What can hang from each mark:
K_677: K_207
K_552: K_486 K_521 K_918
K_238: K_191 K_207
K_225: K_113 K_521
K_207: K_238 K_486
K_521: K_191 K_225 K_552
K_191: K_238 K_521

Each row was made from one small tree. The marks that hang from a mark follow it in brackets, in the order of their numbers. Every link used is in the known rows. Write each row's tree.
Known rows:
K_552{K_486 K_521{K_191 K_225}}: [ 0.96  0.56 -1.97  0.56 -0.33  1.93  0.31 -1.25 -1.50  0.91 -1.00  1.28
 -0.28 -0.85  0.49 -0.37  2.16  0.38  1.71  0.96 -4.80 -1.48  0.99]
K_238{K_207{K_486}}: [-0.40  0.79 -0.13  1.12 -1.85  1.13  2.34 -0.92 -0.36 -0.53 -0.09 -0.67
  0.98 -0.74 -0.10  1.12  1.93 -1.60 -2.24 -0.68 -0.86 -1.03  0.60]
K_521{K_191 K_552}: [ 0.46  0.75 -2.56  0.46 -0.82  2.25  0.46 -1.30 -0.35  0.94 -0.55 -0.10
  1.66  0.11  0.44 -0.58  1.00  1.71  3.97 -0.61 -1.46 -2.22  1.41]
K_225{K_521}: [-0.51 -0.32 -0.36  0.90 -0.13  1.77  0.48 -0.75 -0.80  0.18 -0.70  0.26
  0.16 -0.04 -0.37  1.68  0.15 -2.21 -0.53  0.27  0.48 -2.08  1.11]
K_207{K_238 K_486}: [ 0.03  1.09 -1.23  0.82 -1.57  0.02  1.70 -2.40  0.45 -1.62  0.30 -0.59
  0.58  0.24 -0.15  3.30  2.74 -2.30 -1.95 -2.05 -0.66 -3.60  1.36]
K_225{K_113 K_521{K_552{K_486 K_918}}}: [-0.15 -3.37 -2.01  3.37  0.90  2.85  0.05  0.36 -0.03  0.89 -1.79 -0.49
  0.80  0.25 -0.36 -0.88  3.54 -4.01 -1.44  0.09 -0.37 -1.82  1.97]
K_207{K_238{K_191{K_521}}}: [-1.30 -0.44 -1.70 -1.38 -1.71  1.31 -0.79 -1.83 -0.51 -0.62 -0.51 -0.12
  1.18  0.62  1.57  2.77  2.00 -2.21 -2.74 -1.28  0.87 -3.37  1.34]
K_552{K_521{K_191 K_225}}: [ 0.24  0.93 -1.20  0.05 -0.50  1.25 -0.38 -1.03 -2.28  0.69 -0.78  1.75
 -0.01 -0.31  0.36  0.15  0.29  1.95  2.33  0.61 -3.27 -1.47  0.79]
K_677{K_207}: [ 0.51  1.53 -2.05  0.76 -0.92  1.72  0.46 -0.43 -0.51  0.04 -0.48 -0.18
  0.91 -1.35  1.02  2.79 -0.89  0.53  0.25  0.35  0.19 -1.09  1.47]
K_552{K_486 K_521{K_225{K_113}} K_918}: [ 0.16 -1.79 -1.14  2.26  0.84  1.44 -0.01  0.44 -1.59  0.20 -1.95  0.86
 -0.72 -0.53 -0.52 -0.06  2.06 -2.15 -2.89  1.08 -2.79 -0.31  0.49]
K_191{K_238{K_207} K_521}: [-1.92  0.59  0.12 -1.45 -0.43  1.19 -0.02 -0.14 -1.13 -0.96 -1.37 -1.50
  1.12 -1.35  0.42  0.74  2.11 -1.29 -2.60 -1.07 -0.86  0.67  0.47]
K_191{K_521{K_552}}: [-1.25  0.80 -0.71  0.26 -1.44  1.87 -0.19 -0.40  0.02  0.03 -1.50 -1.22
  2.21 -0.56  0.95  0.29 -0.18 -0.05  0.42 -0.68 -0.28 -2.05  1.24]
K_521{K_552{K_486 K_918}}: [ 1.18 -2.14 -2.07  1.01  0.19  2.59  1.89  0.05  1.03  0.98 -1.75 -1.74
  1.37 -0.80 -0.59 -0.81  3.04 -1.19 -0.13 -0.47 -1.63 -1.75  0.83]
K_552{K_486 K_521 K_918}: [ 1.48 -2.66 -1.45  0.78  1.00  1.91  2.16  0.27  0.14  0.17 -1.76  0.14
 -0.08 -1.24 -0.07  0.57  2.27 -3.04 -3.69  0.37 -2.32 -1.54  0.30]
K_191{K_238 K_521{K_225{K_113} K_552}}: [-3.24  1.44 -0.98  0.62 -0.57  0.43 -2.69  0.14 -1.77 -0.36 -1.60 -1.25
  1.88 -0.33  0.34 -0.51  1.42  1.02  1.24 -0.36 -1.87  0.15  1.00]
K_225{K_113 K_521}: [-1.13 -0.27 -0.61  2.52  0.04  1.70 -0.40 -0.43 -1.52 -0.29 -0.57  0.75
 -0.11  0.62 -0.23  1.56 -0.09 -3.00 -1.84  0.48  1.23 -1.50  1.52]
K_238{K_191 K_207}: [-0.79 -0.95 -1.21 -0.48 -1.30  1.95  1.54 -0.09 -1.67  1.15 -0.79  0.01
  0.81  0.02  1.08  0.08  1.92 -0.63 -1.89  0.40  0.41 -0.38  0.07]
K_521{K_191 K_225}: [ 0.52  2.04 -1.21 -0.05 -1.13  1.98 -0.63 -1.68 -1.34  0.72 -0.29  0.49
  0.18 -0.33 -0.83  0.83 -0.32  2.53  3.86  0.13 -2.19 -1.27  1.04]
K_552{K_521{K_225{K_113}} K_918}: [-0.52 -1.33 -0.12  1.85  0.87  0.75 -0.62  0.67 -2.02 -0.04 -1.57  1.19
 -0.40 -0.11 -0.73  0.41  0.05 -0.75 -2.58  0.48 -1.27 -0.30  0.12]
K_238{K_191{K_521{K_225 K_552}}}: [-2.19  0.00 -1.12 -0.69 -2.25  1.80 -2.00 -0.11 -1.54  1.32 -1.42 -0.53
  2.45 -0.14  1.53 -0.46  0.86  1.79  1.98  0.58 -1.18 -2.13  0.80]
K_207{K_238{K_191}}: [-0.32 -0.64 -2.40 -0.76 -0.93  0.89  1.00 -1.66 -0.72  0.04 -0.38  0.27
  0.77  1.25  1.00  2.37  2.72 -1.51 -1.61 -0.76  0.66 -3.01  0.90]
K_677{K_207{K_238{K_191} K_486}}: [ 0.08  0.46 -3.71  0.53 -2.41  0.59  0.49 -1.76 -0.41 -0.61  0.67  0.19
  1.36 -0.24  2.39  4.28  3.63 -1.42 -1.78 -0.56 -0.02 -3.91  2.00]
K_191{K_238{K_207{K_486}} K_521{K_225}}: [-2.52  1.84  0.71 -0.65 -1.75  0.31 -0.87 -0.53 -1.60 -0.99 -0.65 -1.59
  1.18 -1.87 -0.38  0.97  3.15 -0.38 -1.48 -0.98 -3.16  0.00  0.36]
K_552{K_918}: [ 0.98 -1.19 -0.58  0.18  0.25  1.82  1.16 -0.25  0.34 -0.05 -1.03 -0.79
  0.47 -0.76 -1.37  1.72 -0.26 -1.06 -1.77 -0.71  0.31 -1.39  0.14]
K_521{K_191 K_225{K_113} K_552{K_486}}: [-0.19  0.91 -3.12  2.49 -0.88  2.45 -1.01 -1.30 -1.32  1.24 -0.90  0.14
  0.97  0.26  0.23 -1.92  2.70  1.32  4.32  0.49 -3.27 -1.12  1.93]
K_677{K_207{K_486}}: [ 0.76  2.04 -1.97  1.93 -2.07  1.10  0.79 -0.72  0.03 -0.86  0.50 -0.43
  1.26 -1.85  1.00  3.65  0.18 -0.41 -0.53  0.11 -0.62 -2.10  1.71]
K_677{K_207{K_238{K_191}}}: [-0.10  0.05 -3.65 -0.34 -1.39  1.26  0.13 -1.33 -0.99  0.16 -0.19  0.47
  1.00  0.32  2.21  3.41  2.66 -0.42 -0.95 -0.30  0.92 -2.76  1.81]

Write each row's tree:
[ 0.61 -0.65 -1.69  0.19 -0.37  2.41 -0.75 -0.69 -0.77  1.68 -1.21 -0.34
  1.30 -0.32 -1.13 -1.03  1.55  3.15  4.58 -0.84 -2.57 -1.79  0.99] => K_521{K_191 K_225 K_552{K_918}}
[ 0.75 -0.93 -3.10  1.38 -0.48  3.43  0.42 -1.39 -0.27  1.66 -0.88 -0.03
  1.14 -0.04  0.72 -1.10  3.98 -1.30  3.23  0.09 -2.55 -3.09  2.43] => K_225{K_521{K_191 K_552{K_486}}}
[-0.76  0.67 -3.00  0.22 -3.12  1.02 -1.11 -1.67 -0.19 -1.10  0.33 -0.22
  2.00 -0.80  2.76  4.71  3.12 -2.14 -2.86 -0.81  0.28 -4.25  2.52] => K_677{K_207{K_238{K_191{K_521}} K_486}}
[-1.42 -2.02 -1.01 -0.76 -1.26  2.30 -2.06  0.52 -0.92  1.55 -1.95 -0.85
  2.36 -0.48  0.42 -0.39  1.37  1.36  0.67 -0.09 -1.01 -2.12  0.33] => K_238{K_191{K_521{K_225 K_552{K_918}}}}
[-0.81  1.43 -2.24  1.99 -1.01  1.83 -1.66 -1.09 -1.95  0.99 -0.67  0.57
  1.17  0.80  0.14 -1.24  0.71  2.66  4.61 -0.07 -2.04 -1.09  1.59] => K_521{K_191 K_225{K_113} K_552}
[-1.77 -0.49 -2.34 -0.04 -2.87  0.75 -0.28 -1.66  0.08 -0.49 -0.22 -0.76
  2.70  0.55  2.14  1.58  4.29 -1.94 -1.54 -1.90 -0.55 -4.72  1.87] => K_207{K_238{K_191{K_521{K_552}}} K_486}
[-1.28  0.91 -1.89 -0.99 -0.23  1.36 -0.30 -0.50 -2.35  1.67 -1.30 -0.84
  1.49 -0.22  0.08 -2.52  4.48  3.54  4.78 -0.99 -3.85  0.53  0.85] => K_521{K_191{K_238{K_207}} K_225 K_552}
[ 0.02 -2.65 -2.34  2.61  0.60  3.17 -1.34 -0.39 -0.95  1.13 -0.95  0.62
  1.17  0.70 -0.45 -0.62  2.28 -1.42  1.22 -0.64 -0.02 -2.49  2.13] => K_225{K_113 K_521{K_191 K_552{K_918}}}
[-1.82 -0.70 -0.53 -0.88 -2.20  2.63 -0.10 -0.17 -1.39  0.44 -1.06 -0.17
  1.51 -0.31  1.55  0.58  1.34 -1.30 -2.99 -0.08  0.64 -0.90  0.50] => K_238{K_191{K_521} K_207}
[-0.69  0.26 -2.68 -0.82 -0.06  1.69  1.01 -0.69 -1.48  1.07 -1.02 -1.14
  1.77 -0.39  0.53 -1.96  4.48  1.73  2.91 -1.33 -2.52  0.05  0.99] => K_521{K_191{K_238{K_207}} K_552}
[-0.75  0.15 -2.95 -0.84 -2.11  1.69 -1.62 -1.23 -0.70 -0.54 -0.50  0.15
  1.68 -0.24  2.82  3.74  1.99 -1.11 -2.09 -0.87  1.19 -2.98  2.27] => K_677{K_207{K_238{K_191{K_521}}}}
[-0.29  2.07 -1.72  1.64 -0.94  1.86 -1.78 -1.38 -1.98  0.23 -0.10  1.09
  0.04  0.27 -0.51  0.57 -0.42  1.55  2.68  0.20 -1.36 -0.63  1.41] => K_521{K_191 K_225{K_113}}
[ 0.81 -1.86 -0.65  0.63  0.68  1.51  0.89  0.35 -0.83  0.58 -1.98  0.33
 -0.53 -1.02 -0.90 -0.09  2.13 -1.30 -1.68  0.88 -3.60 -1.02  0.21] => K_552{K_486 K_521{K_225} K_918}
[-2.12 -0.80 -1.09  0.41 -3.26  1.78  0.34 -0.08 -0.92  0.54 -0.63 -0.94
  2.99 -0.55  2.26 -0.46  3.56 -1.14 -1.85 -0.46 -0.79 -2.36  1.15] => K_238{K_191{K_521{K_552}} K_207{K_486}}
[-0.10  0.16 -1.83 -0.10 -0.37  0.51  1.56 -0.77 -1.99 -0.66 -0.03  0.51
  0.67 -1.28  0.97  0.47  4.85 -1.02 -1.53 -0.72 -3.90 -0.80  0.63] => K_552{K_521{K_191{K_238{K_207{K_486}}}}}
[-1.72 -0.60 -0.41 -1.17  0.22  1.15 -1.93  0.67 -0.77  0.18 -2.17 -2.19
  2.03 -1.37 -0.95 -0.28  2.21  1.27  1.13 -1.04 -2.39 -0.68  0.29] => K_191{K_238 K_521{K_225 K_552{K_918}}}
[-1.70 -0.26 -0.46  0.15 -3.19  1.87  0.10 -0.68 -0.94 -0.20 -0.12 -0.42
  1.80 -1.03  1.59  1.41  2.37 -2.25 -3.79 -0.25 -0.22 -1.95  0.63] => K_238{K_191{K_521} K_207{K_486}}
[-0.89  0.04 -2.41  1.31  0.94  1.60 -1.65 -1.08 -1.99 -0.37 -0.10  0.55
  0.17  0.11 -0.09  1.47  2.24 -1.93  0.53 -0.14 -0.63 -1.09  1.89] => K_225{K_113 K_521{K_191{K_238}}}
[-1.23 -0.03 -1.58 -0.32 -2.86  0.76 -0.42 -2.02  0.00 -1.32  0.22 -0.45
  1.62  0.02  1.54  3.71  3.10 -3.19 -3.55 -1.50  0.06 -4.58  1.42] => K_207{K_238{K_191{K_521}} K_486}
[-1.90  0.74 -0.84 -0.48 -3.00  0.47 -1.71 -2.10 -1.01 -0.86 -0.08 -0.18
  1.23  0.22  0.89  2.97  3.02 -1.20 -1.63 -1.05 -1.29 -4.00  1.31] => K_207{K_238{K_191{K_521{K_225}}} K_486}
[-0.38 -1.83 -1.99 -0.71  0.57  2.07 -0.13  0.38  0.80 -0.01 -2.14 -2.86
  2.08 -1.92 -0.07 -0.32  4.07 -1.94 -1.29 -0.93 -2.46 -1.14  0.79] => K_191{K_238 K_521{K_552{K_486 K_918}}}
[-0.47 -1.43 -1.79  2.47  0.14  2.11 -0.27  0.31 -0.57  1.13 -1.98 -0.88
  0.86 -0.20 -1.03 -1.51  2.67 -0.40  0.62  0.08 -2.11 -0.50  1.01] => K_521{K_225{K_113} K_552{K_486 K_918}}
[-0.03 -1.02 -3.31  3.19 -0.21  3.41 -0.64 -1.17 -0.93  1.27 -0.85  0.60
  0.95  0.57  0.80 -1.12  3.61 -2.30  2.14  0.19 -1.66 -2.28  2.89] => K_225{K_113 K_521{K_191 K_552{K_486}}}
[-0.53 -0.13 -1.36  0.20 -0.49  1.57  0.50 -1.37 -1.60 -0.13  0.26 -0.31
  0.69 -1.12 -0.09  0.82  5.31 -2.00 -0.17 -0.87 -2.42 -1.58  1.59] => K_225{K_521{K_191{K_238{K_207{K_486}}}}}
[ 0.52  1.03 -2.91  0.72 -1.14  2.53 -0.04 -1.41 -0.72  1.77 -0.88 -0.38
  1.12 -0.33  0.10 -1.64  2.94  2.21  5.35  0.16 -4.23 -1.73  1.52] => K_521{K_191 K_225 K_552{K_486}}
[ 0.42 -1.34 -1.43  0.77  0.04  2.18  0.65 -0.04  0.14  1.61 -2.10 -1.43
  1.04 -0.88 -1.22 -1.37  2.93  0.63  1.83 -0.18 -3.11 -1.19  0.60] => K_521{K_225 K_552{K_486 K_918}}
[-1.89  1.15  0.05 -0.44 -1.54  0.66  0.36 -0.44 -0.70 -1.62 -0.43 -1.89
  1.56 -1.88  0.37  1.55  3.35 -2.14 -3.32 -1.34 -1.68 -0.56  0.58] => K_191{K_238{K_207{K_486}} K_521}
[-1.31 -0.60 -2.95  1.47  0.79  1.56 -1.39 -0.58 -2.06  0.49 -0.58  0.12
  1.14  0.50  0.60 -0.64  3.59 -0.76  2.51 -0.41 -1.28 -1.43  2.19] => K_225{K_113 K_521{K_191{K_238} K_552}}
[-0.42 -0.20 -2.46  0.15 -1.95  0.32  1.31 -2.12 -0.24 -0.67  0.64 -0.10
  0.97  0.46  0.94  3.22  3.76 -2.51 -2.46 -1.09 -0.23 -4.05  1.08] => K_207{K_238{K_191} K_486}
[-0.13  1.52 -1.98  0.32 -1.07  1.84 -0.67 -1.23 -1.21  1.54 -0.82  0.03
  1.36  0.00 -0.09 -1.06  1.02  3.63  5.73 -0.39 -2.90 -1.75  1.23] => K_521{K_191 K_225 K_552}
[ 0.13  0.25 -0.90  0.71 -0.09  1.01  1.10 -0.31 -1.29  0.53 -1.59  0.69
 -0.38 -0.75  0.28 -0.01  1.63 -0.69 -0.50  1.34 -3.96 -0.96  0.46] => K_552{K_486 K_521{K_225}}
[-1.54 -1.73 -2.07 -0.19 -2.19  3.15  0.47  0.01 -0.54  1.52 -1.76 -0.99
  2.40 -0.41  2.40 -2.02  4.52 -1.66 -1.38  0.17 -1.26 -1.12  1.23] => K_238{K_191{K_521{K_552{K_486}}} K_207}
[-0.06  0.72 -1.86 -1.13  0.14  1.69  0.87 -0.99 -1.59  0.26 -0.59 -0.50
  0.56 -0.60 -0.18  0.10  3.27  0.55  0.84 -1.01 -1.92  0.43  0.77] => K_521{K_191{K_238{K_207}}}
[-1.16 -1.14 -2.17 -0.34  0.41  2.01  0.05 -0.56 -1.94  1.39 -1.12 -0.38
  1.41  0.16  0.54 -1.87  5.50 -0.11  2.72 -1.01 -2.17 -0.88  1.70] => K_225{K_521{K_191{K_238{K_207}} K_552}}
[ 0.07 -0.95 -3.58  0.29  0.85  2.38  0.12 -1.02 -0.78  1.20 -0.88 -0.93
  1.27 -0.69  0.40 -0.99  5.77 -1.26  3.32 -0.18 -3.51 -2.02  2.03] => K_225{K_521{K_191{K_238} K_552{K_486}}}
[-1.24  0.62 -0.35  2.01 -0.01  0.30 -0.36  0.08 -2.60 -0.23 -1.10  1.61
 -0.39  0.30  0.38  0.34 -0.42 -0.20 -1.18  1.11 -1.40 -0.15  0.54] => K_552{K_521{K_225{K_113}}}
[-2.22  1.96  0.50  1.43 -1.51  1.36 -2.67 -0.53 -1.61 -0.80 -0.95  0.04
  0.57 -0.23 -0.12  1.36 -1.62 -0.24 -0.96  0.19 -0.25 -0.47  1.14] => K_191{K_521{K_225{K_113}}}
[-0.50 -1.13 -0.57  0.38 -0.74  2.68 -1.02  0.11  0.33  0.87 -2.50 -1.64
  1.75 -1.19 -0.64 -0.91  2.31 -0.18  0.63 -0.38 -2.93 -1.56  1.05] => K_191{K_521{K_225 K_552{K_486 K_918}}}
[-0.62  0.18 -1.47  0.62 -1.43  2.53  0.38 -0.60  0.65  0.18 -1.59 -1.55
  2.23 -1.02  1.05 -0.36  1.74 -1.51  0.02 -0.28 -1.79 -2.04  1.51] => K_191{K_521{K_552{K_486}}}
[-0.38  0.93 -1.59  1.82 -0.26  1.15 -1.36 -0.81 -2.73  0.19 -0.62  2.38
 -0.34  0.43  0.48  0.08  0.15  0.93  1.09  0.77 -2.38 -0.88  1.15] => K_552{K_521{K_191 K_225{K_113}}}
